Known rows, with every step that occurs:
h-n: [ -7  23 -21 -14  -8   6   9  12  -9  -3   6   2  12   4   5  -2 -25  -1
 -16 -10 -17   4  13  11   0  12   0   0  14 -10  -8  16   6  -7  -9  21
   0   7  33   4 -14  -5  -4  17  18   1  -7   6]
a-g: [ -4   9  -5 -16  17   6  -3  10   2  -8 -32  -5  -4   0   1  13   0   8
 -10  -3 -30  -6  27  12  27   1   8  14  -9   6 -28   8   4   1  -3   7
  -7  -2  22   3  -3  -3  -6  -3   1 -17  12  -8]
x-j: [ -2   5 -16   3 -17  -9 -12   5  10  -4   2  -3 -11  -3   5  17   4  15
  -4  -2 -16 -21  23  32  10  -2 -20   6  22  -7 -14  15   3   3  -2 -18
   6   5  -8   4   1  -8 -33   9   4 -17  -7  -4]
w-n: [ -4   9  -4  -4 -27  11 -14  15  -2  11   4   1   0   4  11  10   5   1
   3  21  -6 -26   9  -4   1  -1  13  20   3   3 -39  10  20   6   0 -22
   1   0   2 -11  -4  -7 -31   8  -7  -1  13  -5]
k-w: [  8 -10  -1 -10   6  19   7  -4  -3 -15  -5  12  -3  -1   2   2   1  29
  23 -12   6  10   6  12  22   2   5  12   9  -8 -17  -3  10  -7  -7 -12
   2   9  28   0  -5  10   1  -7   5   6   4  -3]
q-h-n-z-k: [  9  31   1   0   8 -11 -18  -4   3  11 -16 -15  41  27  -8  14 -14 -15
 -25   1  -4   7 -15   3 -13 -20 -25  -3   3  -4  -4  -5 -41 -14   2  20
  -7 -10  19  16 -21  26  21 -22   2  10 -34  -2]
z-k-w: [  8  -5   3  -7   4  12  -4   4   8 -28 -14  -3  -1   6  -3  11 -13  18
   8 -14  23  19  -4  38  15 -19  -7  11   3  -1 -24 -16  -8 -13 -16 -17
 -10   6  43  -5  -9  21  18 -23 -12  12 -17  -4]
q-z-n: [ -7  -4 -15 -13  -7  -9 -16  23  -1   6  20   8  -6 -35  -3  -3   7  13
  -9   3 -20 -13  10  29   2  15   3  -7 -17 -13  60   6  14   1   4  -7
  10  -1 -22  -8   5  -4 -32  19 -12 -10  17   2]
z-q-w-n: [  1 -13 -32  -4 -10  13 -11   3 -27 -11  24   3  -7  10  10  20  17  -7
  -1  -3   2 -42 -12 -27   3 -18  31  43  10  16 -47   9  23  29  -3  -9
 -18 -13  -7   3  16 -19 -14  13 -21  -9 -25   0]
k-z-q: [-25 -16 -12   5   6   1  17  18  -8  -6  11  11 -38   7  32   1  20  13
 -17   2   4  -9   0 -22   2  -8  16  22  25 -23 -19   4 -10   5  -7  17
 -15  -2  33 -10  18  -3  -3   7  11   7 -12   4]
q-h-g: [ -2  -7  12 -15  22 -20 -18  -9  -3  -9   8   4   6  -7   1   6 -16 -11
 -11  17  -6  13   8  -5   1   2  -2  -4   6  -1  -2   5   6   3  19 -19
   2  12 -39  -7 -26  18 -10   5  13 -20 -10  -7]
k-z-n: [-17 -19   0  -4  -5  -8  -4  22  16  -7  17  16 -30 -19  24  -9  21  20
 -32  24  -4  14 -10  20  10  11  11   7   6 -26  31   3  -7  -6  -9   8
   0  -1  24   3  13   7 -11   4   8   0  32   1]
z-n: [ -6 -10  -3 -22  -2 -14 -14  14  13 -10  10   6   1 -20  -2   0   1  16
 -15  18 -12   6   0  25   9  10  -1   8   3 -16  37   6   6   1  -9   1
   1   4   1   5  -2  -7 -20  14   9 -11  11  -3]
z-n-w: [-13 -11  16 -19 -23  -9  -1   9  24 -14  25   6  -8 -17 -22 -15  -4  -5
   1  18  -2  15 -12   7   3  13  -2   1 -22   1  30   0   7  -2 -12  10
  14  -6  -2  -9   9 -10  -8  20  -4  -8  21  17]
h-g: [ -6 -13  -3 -12  18  -8  -8   9  -5  -9   2   6  -3 -13  -4  -3 -22  -4
  -4  17  -6  12  26  11   5 -11   0   3   5   0  -3   7  14   2   6 -10
   7  22  -3 -12 -15  12 -11   9  18 -17   3  -4]
w-q: [ -5  13   6   2  14  -9  21  -2   0  -3 -27   9   0  -8   7  -8   0   7
   6  11   7  14   1   8   3  13   8   1  18   7  -5  13   7   3 -19   8
  -2  13  11  -1   5 -22  -3   0  14  -4  14 -17]
n-h-g-a: [ -4 -16  20  -2  19 -16 -15 -19 -19   5   3   2   3  -3   3  -3 -13 -17
 -32  -9 -10   8  44 -18   6 -23 -22 -21  -3  -6  12  -5   5  22  22  -2
   7  28 -20 -12 -21  19   5   6   1 -22  11  37]
k-w-q-h-n-t: [ 24   8  -5  12   8  20  14 -30  -7  -8  -8  -8  23  13 -10  -3 -13  14
  14 -18  15  18 -16   8 -23  39   2 -28  10   0   6 -16  -8 -23   4  -3
  -8   0 -26  23  -2  -4  38  -4  19  19 -14 -21]
k-w-q-h-g-a: [ 32 -11  43   0  44  -1  -5 -57 -22 -26 -10   6  -5  -6  14 -24   0 -18
  -1 -10   3  38  -4 -17   9   3  -8 -26   2  -2 -11 -10  -9   7  31 -21
   7  16 -44   6 -24  19  35 -17  -2 -13   7  -2]
z-n-x: [ -4  -1  -7 -15   1 -20  -4  11  23   5  -1  -4  -5 -10   8  -3  -2  24
   2   5 -23 -10  -4  19  36  14   0  -3  -7 -10  50   5   5   6  -1  19
   4  -5  -1  23  -7  -2 -23  -8  17  -1  32  14]
n-t: [ -1 -11   4  -2  -6   4  -2  20  14   5  -1  -1  17   4 -13  13 -12  11
  11  26   0 -18  19  35  -7   6   4  13   5   0   2  -8   2 -14  -7 -13
 -11   7 -24   4   9  -5 -11  11  14   6   2 -15]
h-n-w-q-z: [-14  29 -13   8 -22   9  48   1  -8  12   7   3 -10 -12 -14 -35 -16 -25
  15 -24   0  19  -5 -10 -24  30   4 -34 -23  10  21  10  17  -7  -7  26
  22  -4  13 -18   7 -32  10  16  -6   4  23   4]
n-z: [ 13  -8   9   7  11  -6 -10   7   6  17 -23   5  25   8  -8   1  15  11
   3  17  -7  -9   7  -3   9 -22  -5  17  11  -1   2   3  -7  -5  -2  15
   6   7  19   5   5   3  -8  -7   9   3   5  -6]
w-q-h-g: [  2   2  13   0  37 -24  -3 -27  -7 -11 -16   3   8 -17   3  -9 -12 -14
  -4  20   3  29  -5 -11  -8  11   3 -20   9   9   7   6   3   5  15 -12
   2  16 -34  -2 -15   1   5  -6  16 -21  -4 -20]
z-n-x-j: [ -2  -2 -23   3 -16 -23 -17   7  30   4   8 -10 -22 -11   8  11   5  31
  -2  -9 -34 -25   5  34  34  16 -20 -15   1 -13  50  13   2  12   6   1
   8  -9 -21  29   2  -5 -34  -3  14  -9  23   9]
w-n-t: [  7  -9   2   4 -34  20 -16  30  11  17   7  -7  10   8  -3  19  -4   3
  12  32  -1 -40  15  22 -17   9  11  14  -6   7 -25  -6  13  -9   5 -37
 -10   5 -32  -2  12  -7 -23  11  -2  11  15 -13]
n-z-k-w-q: [ 27 -13  14  20  31   2   7 -12  13  -5 -56  -3  17   9 -14  -7  12  20
  26  -7  32  24 -20  18   4 -30 -11   1   4  13  -2 -15 -24 -19 -15  -1
   2   5  48   9  14   9  36 -43  -3  17  -4 -24]
n-h: [-22  -1  -6   1  -3 -13   8  -2  -3  19  -9  -1  15  -3   0  24  -3  15
  -6 -10   4  -2  26  -6   7  -2  -5   0   7   1  15   6  12  14 -11  13
   0   6  14  -7  -5 -10 -10   9   2  -7   6  19]
q-z: [-12   6  -9  -5  -4   2   0  22 -10  15   8   7  -7 -16   3   1   3   6
   9  -1 -14 -16  24  11   0   5   3  -1  -6  -1  20   8  16  -1   1  -9
   6   2  -5 -13  -4  -1 -30   8 -11  -5  11  -3]
q-z-k-w-n-t: [ 20 -17 -13  13 -33  41 -17  31   4   9   6 -18  -6   4 -16  18  -5  11
  37  -4  21 -36  10  47 -21  -3   5  -4 -33  12 -17 -30   9 -23  10 -64
  -7  -6 -23 -11  13  19 -11 -18 -37  27  -1 -17]
g-a: [  8  10  31 -12   5   2  -7  -4  -4  -7   0  10  -2   6  20  -9  -1 -18
 -17  10 -18  -2  23   6  14 -12  -9  10   6 -12 -18   4 -10  10   5  -1
  -1  13  -8   2 -13   2  -5   1  -6  -7  13  17]
z-q-h-n-t: [  5   9 -15  -3  -3   5  -4   2 -16   4  19 -18  18  20  -1  25 -15  -4
 -14 -17  -7 -28   5 -13 -35  17   0  -2  12 -11   1  -9 -18   1  13  15
 -25  -8 -50  15  -6  -4   9  25  21  10 -59   3]

Rows:
[ -6  -4 -27  16 -31  20  -5   5 -13  21  -3 -15  -7  -1  -5  29   6  16
  20 -42  26 -20  15   5  -6 -12  -6 -12 -30   7  -3 -18  15   3   6 -43
   1 -10  18 -25  -4  17  -4 -19 -49  11   1  14]
q-z-k-w-n-h
[  0 -15 -30  -7  19  -3   2  -7 -24 -19  21  10  -1   5   4  13   8  -1
  -1 -12   4 -25  -6 -15  12 -20  24  38  18  13 -16   7  12  23 -11  15
 -20  -6   3  14  17 -16   1  11 -11 -11 -37  -2]
z-q-w
[  9  16 -10   6   2  -2  -8  18   9   6 -22 -11  36  20 -10   1 -23 -12
 -17  -3  -4   1  -2  19  -7 -31 -22   2   4  -2  -6  -2 -28 -18 -14  20
  -1  -1  49  12 -11  20  19 -14  10  12 -25  -1]
h-n-z-k
[ 21 -23 -21   8  31  -6  -9  -9 -20   1  -3   3  18  10  -8  10  28   3
   6  -5   3 -30  -7 -33   9 -39  12  41  18   9  -9   0  -4  20  -7  28
 -11  -7  13  20  32 -12   4   0  -7  -1 -30  -5]
n-z-q-w
[-11  27   0 -13 -16   5  14 -17 -13  -6  33  -7  -6  20  -2  -2 -14 -27
 -15 -26   0   3 -15 -50 -25  12  -3  -6  -1  -6 -20   4 -13  10   4  36
  -5 -17 -11  -6 -10  -9  19  29   7   4 -46  28]
z-q-h-n-w
[  7  -1  14   5  13 -11 -16  19  18   5 -31  -6  23  16 -11   8  -2  -2
  -2  18  10  -3  -3  25   3 -43 -17  17   4   6  -6  -8 -28 -12 -11   3
  -4   3  36   5   0  16   5 -28  -3   8 -11 -12]
n-z-k
[  2  -1 -23  -5 -21  15 -12   4 -15  -4  20   8   7   3   7  14  10  -8
   2  20  -4 -27 -13   3  14 -10  30  34   6  20 -40  13  30  14  -7 -23
  -9 -10   0   8  14 -12 -20   0 -22  -8  13  -8]
q-w-n
[-13   5  21   4  -5  -4  33  -8  15  -5 -14   6  -8  -5 -13 -25  -4 -16
  23  13  19  29 -13 -10  -4  15   6  -7  -7  20  -6   6   7  -1 -20  13
  10   3  16 -13  15 -27  11   4   1   0  24  -2]
n-w-q
[ 11 -15 -16   1  11   6   6  -7  -6  -5  -9  12 -18 -37  -5 -24  21  33
  20 -26   2  13 -13  21   4  29   8 -27 -16  -5  59  -5  16  -6   1  -8
  15   1  -5  -1  15 -10   0   0 -12  -1  24 -12]
k-w-q-z-n
[ 19  -3   2  15 -16  10 -22  17   3  31 -18  -1  14  10   3   4  23   3
   2  27  -8 -34  -1 -11   0 -18   4  24   4   5 -28   9   6   0   5 -10
   8  -5   9   2   9   3 -23  -8  -2   5  20 -10]
w-n-z
[ 11   1  43 -12  25 -14 -31 -24 -16 -14  16   4   3   0  17 -10  -8 -38
 -30  16 -22  14  19 -16   4 -11 -13 -17   1  -6  -8  -2 -13  13  37 -18
   2  13 -58  -2 -31  26   2  -2  -2 -22   0  11]
q-h-g-a
[-13  23   1 -15 -30  13  22   5   2  -6  21   2   0   7 -13 -14 -26 -24
  -1  -8  -3  20  -5  -2  -8  14  -2  -6 -11  -1 -18  10   7  -9 -12  29
  13   2  26  -7  -6  -9  11  23   9   4   5  20]
h-n-w
[-12  15  -9  -4  -3  -4  -5  30   1   4  -2  -3  -2  -9  -4   9 -11  -7
   9  -2   3 -12  10  38  -6 -16  -9   2 -13   5  13  -4  -6  -9  -7 -17
  -4   0  10 -17  -6   7 -19 -12 -25   2 -12  -7]
q-z-k
[ -7  23  35   2  -2 -12  21 -29  12  -1  -2   3   2  -2  -9 -13   4 -22
  17  17  17  30 -28 -26 -11  21   3 -12  -8  17  -3   2  -6   1  -4  10
   5  -4 -24  -8   4 -24  14   0  -5  -2  11  -3]
n-w-q-h
[-26 -12  22   8 -15 -10  29   5  29  -5  10  14 -41 -25   6 -38  25  -2
  -5  29  18  46 -38  -2  -5  27  10 -16 -14  -6  31  -2  -4  -8 -19  24
  11  -7  24  -4  32 -16  18   4   5   6  51   2]
k-z-n-w-q
[ 20 -15  -6  11  -5  10 -19  15 -10  22 -16  -4   0  20  -2  12  26   2
  -3   4  -4 -49   2 -38 -13 -27   6  26   9   6 -31   7  -4  17   9   5
  -2  -7   6  -2  20  -6 -22   6  -1   7 -19   1]
w-n-z-q
[ -5 -12  17   7 -13  -2 -25  -9 -22  15   8  -5  -3   1   9   6  -7 -29
 -28  -2 -13 -12  40 -26  -3 -19 -14 -16 -12   2 -17   1  18  28  32 -24
  10  17 -33 -14 -19  15  -9   8 -12 -19  24  34]
w-n-h-g-a
[-25  -4  33   9 -11 -17  19 -19  25  -2  18  10 -30 -20  10 -32  28  -7
 -12  30  18  50 -52 -22 -11  36   9 -19 -12  -5  34  -7 -17  -8  -4  23
   7 -16 -14  -3  19  -9  22  -6  -2   4  39   1]
k-z-n-w-q-h
[  9 -28 -29   8 -18  22 -11  14 -17  -2  24  -6   6  13  -7  29  12  -2
   7  10   8 -60  -6  -6 -15 -10  32  39   1  19 -39  -6  19  17   0 -24
 -25 -10 -43  14  34 -17  -7  20 -16   3 -22 -12]
z-q-w-n-t
[ 27 -19   2   7  17  11 -10   4  13  -4 -31  -3  17  19 -13   6   4  21
  18  -6  21  12  -9  22  14 -41 -15  16   0   0 -12 -18 -26 -20  -9  -5
  -1   5  46   8   3  32  22 -36  -6  17 -11 -10]
n-z-k-w
[  3  29 -40   7 -23  -4  12   4   8  10   2 -16 -12  14  13  10 -20  15
  -4 -32 -37 -28  13  16  22  14 -19 -19  15 -10   5  22   7   6   3  13
   8 -11  14  27 -13  -6 -19  -2  25  -1   6  13]
h-n-x-j
[-24 -20 -11   1  18 -22  -2  -6  -8  11  -7   0   7 -12 -10  15 -21   4
 -14  -9   5   9  38 -13   0  -7  -7 -16   5   5  16   5  22  13   4  -1
   5  24   2 -17 -13   9  -8  14  15 -21   2  15]
n-h-g
[-17  14   9  10 -14   2  34   2   3  14   1   7 -19 -22 -17 -31   4 -18
  34   0  10  12  -5  -6 -11  22   8 -22 -24  17  25   6  16  -2  -6   7
  20  -3  -3 -24  17 -30  -4   5 -16  -1  29  -4]
n-w-q-z
[ 30  11   0   4  12  10 -12 -19  -2  -1 -16 -13  36  26  -9   8  -8   4
  -4 -24   7  19 -25   1  -4 -20 -21  -6   3  -7 -13 -21 -34 -21   5   5
  -3 -11  28  16 -23  38  37 -30   1  21 -37  -3]
q-h-n-z-k-w
[  0   9 -16  -5 -14  14   4  23   3   3   7  -7  23   9  -9   3 -29  -1
  -6   5  -9 -11  18  30 -19  15  -1  -5   6  -6   4  -4   5 -18  -9   6
  -7   9  -8  12  -2  -4   4  24  25  12  -7  -5]
h-n-t
[ 17 -10 -18   5  14  -3  20  -9   4   9 -11   0 -24 -30   5 -23  18  40
  39 -35  -8   2 -15  14  29  35  12 -37 -24  -4  75  -5  19   0   6   8
  18 -15  -1  15  13  -9  -3 -22  -1  11  47  -3]
k-w-q-z-n-x
[-18  -5   4   5   9  -6   5  -4  -9   0  19   8 -32   9  37   9  28   4
 -26   2   6  -4 -13 -42  -7  -2  13  17  26 -26 -15  -3 -22   9  11  16
 -21 -14  -1  -4   4   7   3   0   4   6 -30   4]
k-z-q-h
[-21  16  15   8 -13  -6  27   9  15   0 -11  -9 -16 -15 -18 -22  -9 -29
  29   1  24  22 -12  20 -20   2  -4 -23 -32  22  12  -8  -7  -9 -13  -3
   8  -3  17 -22  15 -16  11 -14 -29   8  10  -4]
n-w-q-z-k
[ 28  -4  26  23  36  -4  -6 -34  11  -3 -46  -9  28  15  -7   1  19  11
  18  -4  30  24 -33  -1   3 -19 -15  -6   6   8  -2 -22 -36 -14  -2  -8
  -4  -3  12  11   3  20  38 -48  -6  14 -15 -24]
n-z-k-w-q-h
[-27  15   0   2 -22  11  30  -8  -9   0  40   3 -31  18  21 -12   6 -23
 -24 -18   4  15 -26 -62 -23  13   7  -7   7 -18 -19  -3 -22  -2   7  43
  -8 -21  10  -8   1   4  28  15   7  15 -27  27]
k-z-q-h-n-w
[-13  33  12 -14 -28   6  14 -15   0   0  28   0  11  12  -7 -10 -23 -27
 -11  -3  -6  21 -17 -22 -15  24  -2 -12  -7  -1  -7   6  -5  -5   1  25
   6 -15 -10  -5 -19  -3  14  17   6   1  -8  20]
q-h-n-w
[ -6   8   3  -9  14  -9  -8 -10 -13  -7   7  -3   1  11  13  19  11   1
 -12  -9  -3 -16   3 -39  -6  -3   5  18  18  -7  -8   5 -11  18   8   9
 -18  -8 -23  -1  -8  -4 -10  10   5  -5 -49   4]
z-q-h
[ 17 -18  11   1  44  -3   2 -42 -13 -22 -13   7  -3 -12  -1 -11  -5   8
  15  -8  15  41 -10 -12   3  14   3 -22   7   8   0  -5   9  -2  17 -21
   6  15 -20  -3 -15  15  24 -13  13 -11  -2 -21]
k-w-q-h-g
